Known rows, with every way that one mark hangs from another
J_706[J_513[J_70[J_371] J_270[J_738 J_933]]]: [-11  15  56 -11  17  54  -6  19 -57   7 -43  47 -31  40  39 -48   3  -9
 -10 -23  38   3 -49  18   8 -37  90]
J_513[J_70[J_371] J_270[J_738[J_128] J_933] J_706]: [  1  38 -41  22 -40  84 -21 -32  -4   6 -31  62 -20   4  58 -77 -47 -11
 -55 -32  -8  28 -27  21 -40 -20  69]
J_128[J_738[J_270[J_513[J_706]]]]: [-17  17 -41  17 -11   8   5  -9  -2 -12  49   7  19 -49 -21 -30  -7  41
 -28 -14 -38 -46 -13 -63 -39  -3 -34]
J_738[J_128 J_270[J_513[J_706]]]: [ 70   5 -43  25 -48 -12 -51 -16  33 -16  37   5   0 -60 -51 -15  11  25
 -48 -27 -53 -32  23 -10 -82 -40 -17]
J_738[J_270[J_513[J_70]]]: [ 36  -6 -15  18  20  -2 -28  13  -9   1  15  30   8 -14 -34 -18   9  16
   6   9 -37 -11 -45 -25 -52 -25  18]
J_70[J_371[J_490 J_743] J_513[J_706] J_936[J_466]]: [ 57 -36 -75 -58 -78 -64  -8   4 -26  17  72 -18 -14 -51  39 -63 -41  37
 -25 -16  30 -41 -16 -52 -34 -38 -69]
J_466[J_936[J_70[J_513[J_270]]]]: [ 36  21  10  67  -4  23  -4  21  18  25  50 -15  64  45  57 -17 -16 -33
 -37 -15   9  -7 -45  -7 -27 -19  35]
J_706[J_513[J_70[J_371[J_490 J_743]] J_270[J_738]]]: [ 40  -6  50  26 -44  20  23  18 -61  26 -14  39 -33  11  19 -64  -4   6
  12 -20  -4 -41  -8  48  39 -32  25]
J_936[J_70[J_371 J_513[J_270 J_706]] J_466]: [ 57  -4 -75  28 -16 -46 -13   3   3  25 103  -5  98  16  53 -42 -54  28
 -80   9  28 -13 -68 -31 -66 -62  39]
J_490[J_371[J_70[J_513 J_936] J_743]]: [ 11   0 -36 -34 -52  44 -47  32 -24  -4  41 -45 -72 -90  31 -30 -35 -13
   2  40  15  -7  10 -18   2 -14 -30]
J_371[J_70[J_513[J_706] J_936] J_490 J_743]: [ 59   4 -76   6 -79  17   1  16 -20  -9  73 -17 -58 -62 -10 -74 -28 -14
  -5  -3   6 -49  40 -13 -26  -3 -46]
J_738[J_128 J_270]: [ 30  -8 -17  53 -20 -40 -47 -22   5 -16  53   0 -22 -37 -49  18  51  12
 -50  13 -40  -2  20  13 -14 -33 -26]
J_466[J_936[J_70[J_513[J_706]]]]: [ 31  27 -23  45 -26  25  11  20  36  14  24 -32  48  16  48 -40 -33 -30
 -44 -28   5  -8  -4 -18 -40 -14   7]
J_128[J_738[J_270[J_513 J_933]]]: [-60  17   9   9  34  -7 -21   7   7 -29  41  15  -8 -37 -15  -9  12  15
 -13 -10 -16 -23 -27 -62 -26   0  -6]
J_490[J_371[J_70[J_936] J_743]]: [  -9   12  -41   -9  -49   51  -25    4  -15    0   41  -42  -77 -102
   32  -22  -55  -23    8   56   -5  -13   26   12   25    1  -36]
J_738[J_128 J_270[J_513[J_70]]]: [ 47  -4  -9  34  -7  -9 -67  -1  26 -12  32  27 -21 -31 -38 -11  46  15
 -35   4 -60 -11 -13   8 -63 -46   6]
J_706[J_513[J_70[J_936] J_270]]: [ 37   5   2 -12  20  54   5  -2 -79  38  32  35 -32  26  29 -43  43   7
 -27  14  19 -27 -60  25 -17 -40  55]
J_513[J_270]: [ 35   4 -12  31  -5  23   3 -16 -25  26  29  23  33  16   9 -10 -14   5
 -13   5   0  -9 -36   8 -14  -2  33]
J_738[J_128 J_270[J_513[J_70[J_371]] J_933]]: [ 21   4  -6   6  -1 -10 -96  -3  24 -33  16  40 -39 -44 -19 -15  35  14
 -38 -10 -25  21 -25   2 -57 -34  17]
J_70[J_371 J_513[J_706] J_936[J_466]]: [ 25 -19 -73 -99 -31 -30 -31   3 -32   7  56 -20  15  -9  59 -34 -25  46
 -52 -13  56  -7 -66 -91 -59 -52 -22]
J_706[J_513[J_70[J_371] J_270]]: [ 50  -3  13   3  -3  34  -6   3 -70  29   2  37  -1  24  25 -42  31  31
 -27   9  25  -8 -54  37   8 -33  50]
J_513[J_70 J_270 J_706]: [ 57  18 -90  48 -17  72  35 -32 -35  51   7  56  33  13  24 -81 -39   7
 -40  15 -17  -1 -39  22 -51  -3  55]
J_736[J_70[J_513]]: [ 34 -12  16 -17  17  10 -63  50 -12  20  13  45 -25  17 -26 -26   5  31
 -37  28  -3  -2 -22 -28  -4 -17  10]
J_706[J_513[J_70[J_371 J_936[J_466]] J_270[J_933]]]: [  7  -5   4 -35  38   9 -11   2 -67  27  46  33 -26  26  63 -43  16   9
 -49  22  61 -13 -87   3 -21 -56  73]
J_738[J_128 J_270[J_933]]: [  6   1 -11  47   3 -34 -58 -18  10 -29  39  11 -46 -41 -41  11  44 -12
 -52   5 -19  16  23  13 -27 -27   0]
J_936[J_70[J_371 J_513[J_706]] J_466]: [ 31  -7 -67   3 -14 -65 -15  16  23   6  80 -24  70   2  46 -35 -44  24
 -68   5  26  -7 -38 -35 -54 -58  12]
J_270[J_513[J_70 J_706] J_738[J_128] J_933]: [-24  41  15 -20 -16  73 -37  15  68 -24 -67  41 -49  -8  29 -66 -39 -39
 -25 -64 -33  -5  16  -2 -87 -34  68]
J_371[J_70[J_513 J_936]]: [  0  14 -29 -39   5  36 -45  28 -23 -29  64 -18 -40   1  12 -13  18 -10
 -16  11  41  -3 -31 -47 -26 -19  13]
J_70[J_371[J_490] J_513[J_270]]: [ 76 -27 -14 -10 -51 -20 -41  14 -48   6  41  21  42  12  15 -23  15  46
 -12 -31  30  -4 -46 -23 -11   1 -12]
J_936[J_70[J_371[J_490 J_743] J_513[J_706]] J_466]: [ 62 -22 -66  38 -58 -95   6  18  25  14  94 -22  43 -38  27 -59 -60  16
 -45   0   4 -36   7  -5 -31 -47 -31]
J_128[J_738]: [-72  17   0   7   8  10  20  -6   3  -9  33   1  -7  -9  22  -9  13  16
 -21   5 -11 -16  -6 -22  26  13 -28]

Rows
[  9  -8 -26 -54 -39 -14 -29 -16 -38 -12  47  -3 -29 -26  31  -2   9  30
  10 -18  16  -5 -26 -22  20  22 -63]
J_70[J_371[J_490] J_936]
[ 28   5  39   9  19  20  -2  11 -47  13   7  23 -15  17   1 -23  22  -9
 -26  -9  44 -23 -11  27 -14 -27  72]
J_706[J_513[J_270[J_933]]]
[-21  17 -45 -27 -17  59 -35   9 -19 -10  47 -43 -47 -69  39  -3 -30 -11
 -10  54   8   2   0 -10   9  11 -15]
J_490[J_371[J_70[J_936]]]
[-45  28  82 -33  -3  25 -65  29  77 -48 -45  11 -48  -5  13  -1 -15 -42
   1 -74 -17 -11  18 -13 -53 -33  50]
J_270[J_513 J_738[J_128] J_933]
[ 14   8 -25 -20 -30  27 -32  22 -18 -19  55 -21 -68 -37   1 -32 -10 -22
   7  18  22 -21  -4 -25 -10 -29 -14]
J_371[J_70[J_513 J_936] J_743]
[-27  -7 -36 -23  45  -9  12  -2 -12  26  50  13 -17  20  52 -28  -2  -6
 -30  46   3  -3 -66 -17 -25 -37  20]
J_513[J_70[J_936[J_466]]]
[ 56  11 -89  -9 -77  79 -29   6 -43  23  55 -26 -39 -93  38 -65 -70  -3
 -22  37  12 -20   0 -14 -34 -17  -9]
J_490[J_371[J_70[J_513[J_270 J_706] J_936] J_743]]
[ 23 -22 -12 -45 -24 -31 -20  11  13  12  43  17 -19 -33  44 -45 -32  20
  19   0 -14 -42 -53 -17 -33 -31 -25]
J_270[J_513[J_70[J_371[J_490 J_743] J_936[J_466]]]]
[ 14   8 -35  34 -50   6   8   1  -8 -16  79 -16 -74 -60 -11 -33 -24 -29
  24  25 -12 -45  42  23  26  14 -50]
J_371[J_70[J_936] J_490 J_743]
[-64  26  59   0   1  17 -35   7  46 -39 -37   8 -63   3  16   1  -3 -49
 -20 -44  -9  15  33   8  -8 -24  34]
J_270[J_738[J_128] J_933]
[ 15  21 -38 -49 -10  58 -34   2  23 -10 -50  43  -8 -25  33 -72 -49   6
  -7 -35  11  16 -31 -18 -75   1  45]
J_270[J_513[J_70[J_371] J_706] J_933]
[  38  -34  -19   36  -31 -115  -12   32   27    3  100  -23   36  -21
   29  -26  -31   10  -28   11    6  -28   -9   -1   -6  -51  -29]
J_936[J_70[J_371[J_490 J_743] J_513] J_466]
[ 93 -10 -59 -11 -91  21 -19 -11 -42  27   7  17  24 -32  18 -67 -49  41
 -17 -30  23  -8 -28 -21 -34 -27 -10]
J_70[J_371[J_743] J_513[J_270 J_706]]
[ 44  14 -48  31 -11  16 -58 -13  33 -17  13  40 -33 -52 -33 -50  11  -3
 -57 -14 -42  -1   7   4 -98 -35  29]
J_738[J_128 J_270[J_513[J_70 J_706] J_933]]
[ 47 -19 -29  41 -19 -71 -20  14   8  24 104  -7  65   0  45 -26 -48  13
 -42  21  17 -18 -62  -7 -23 -72  23]
J_936[J_70[J_371[J_743] J_513[J_270]] J_466]
[-19  16 -58   4 -15  23  -6 -13 -16  -8  35  27  13 -46   4 -51  -6  57
 -32  -3 -35 -19 -45 -58 -29  -4 -30]
J_128[J_738[J_270[J_513[J_70[J_371] J_706]]]]
[ -9 -12   9 -51  20 -12 -14  25 -34  20  63  -2  20  55  60 -13 -19  -2
 -28 -16  38 -31 -98 -86 -53 -69  47]
J_70[J_513[J_270[J_738]] J_936[J_466]]
[ -6  27  19  28  -8  49 -58  31  15 -40  31   9 -29  26  10 -24   1 -42
 -44 -15  28   3  -6 -10 -35 -36  77]
J_371[J_70[J_513[J_270[J_738[J_128] J_933]]]]
[ 16 -12 -24   7 -19   0  -5   2 -17   6   0  33  -8  -2  24 -39  10  23
   1   8  -9  16 -19  24  23  19 -19]
J_513[J_70[J_371[J_490]]]
[ 56  -3 -32 -16 -10  29 -44  36 -12  27   6  45 -16   3 -29 -57 -23  38
 -54  17  -6 -10  -4 -33 -29 -16   8]
J_736[J_70[J_513[J_706]]]
[ 31   7 -68 -12 -47  54 -30  33  -9  -4  14 -38  -7 -63  21 -44 -42   4
 -37  30  20   2  28 -20 -32  -1   0]
J_490[J_371[J_70[J_513[J_706]]]]
[ -4   5 -36 -53  12  14  -3  11 -31  19  44  10  12  33  63 -54 -56 -16
 -51 -30  53 -22 -73 -92 -93 -61  67]
J_70[J_513[J_270[J_738 J_933] J_706] J_936[J_466]]
[ -1 -15   7 -58  23 -16  -4  14 -51  16  32   1 -36  15  51 -28  32  25
 -35  24  39 -20 -57  -4   1 -62  17]
J_706[J_513[J_70[J_371 J_936[J_466]]]]
[  43   -8  -29  -80  -26   26  -67   -5  -71    7   49   14    8   10
   50   -9   17   44  -16  -24   51   10 -105  -62  -29  -26    0]
J_70[J_371 J_513[J_270] J_936]
[ 24   0 -32 -17 -19   8 -32  35 -24 -29  87 -17 -38  -8   0 -24  25  -8
 -11   4  28 -25  -5 -31 -16   5 -18]
J_371[J_70[J_513 J_936] J_490]
[  55  -16  -84  -70  -33  -10  -28  -12  -52   28   82    0   44    7
   68  -42  -37   51  -65   -9   57  -15 -100  -81  -73  -55    8]
J_70[J_371 J_513[J_270 J_706] J_936[J_466]]
[ 37  10 -40   3   0   2 -27   2   4 -15   3  18   4 -48 -42 -30 -30   3
 -10 -29  -8 -15  -5 -47 -84 -12  21]
J_738[J_270[J_513[J_706] J_933]]
[-54  22  79 -48  20  33 -30  40  46 -36 -63  13 -22  11  17  -9 -45 -39
  39 -70   6 -13 -13 -45 -45 -13  62]
J_270[J_513 J_738 J_933]
[-23  -3 -18  19  -6 -17 -15   4 -15 -15  58  30   4 -39  -3 -30  26  55
 -11   1 -40 -28 -42 -41   3  11 -48]
J_128[J_738[J_270[J_513[J_70[J_371[J_490]]]]]]
[-54  28  -6 -65  31  49   0  20  32  -3 -28  28 -29  13  62 -70 -81 -39
  -7 -39   3 -22 -50 -66 -98 -44  75]
J_270[J_513[J_70[J_936[J_466]] J_706] J_738 J_933]
[ 74  -1 -62  30 -83 -32 -14   9   6   2  51  -5  14 -53   8 -61 -37  16
 -15 -28  -8 -15  26  11 -18 -12 -44]
J_936[J_70[J_371[J_490 J_743] J_513[J_706]]]
[ 25   3  12  16   0 -26 -82   2  39 -38  29  13 -32 -48 -45   9  33  -4
 -34 -22 -29  -8  10  -7 -67 -34  13]
J_738[J_128 J_270[J_513 J_933]]
[-50   6  31 -88  17  15 -30  26  16  -8  -9  13 -10  27  74 -21 -46   5
  17 -28  -4 -18 -92 -67 -38 -52  33]
J_270[J_513[J_70[J_371 J_936[J_466]]] J_738]
[ 15  -2   8   1  28 -18 -46  13   3 -23   9  17  -4 -31 -41   1  -1  -2
   9 -17  -5  -8 -23 -43 -57 -15  25]
J_738[J_270[J_513 J_933]]
[ 16  23 -17 -36 -10  37 -19   9  38 -13 -32  17   0 -31   2 -44 -50 -10
  -3 -49  11 -14   7 -27 -89   1  40]
J_270[J_513[J_706] J_933]
[-73  23 -18 -16  51  28 -26  -3 -17 -18  54  35 -45 -33  11 -30  24  10
 -17   6 -19 -14 -68 -68 -37  -6   0]
J_128[J_738[J_270[J_513[J_70[J_936]] J_933]]]
[ 22  -8 -82 -28 -56  15 -16  24 -11  15  67 -56 -42 -94  46 -57 -77  -7
 -36  54  17 -31  14 -31 -33 -40 -25]
J_490[J_371[J_70[J_513[J_706] J_936[J_466]] J_743]]
[ 26   8  23  22  37  45   5  14 -55  26  -5  47 -24  30  15 -53  29 -15
 -30   9  33  -7 -32  43 -19 -31  92]
J_706[J_513[J_70 J_270[J_933]]]
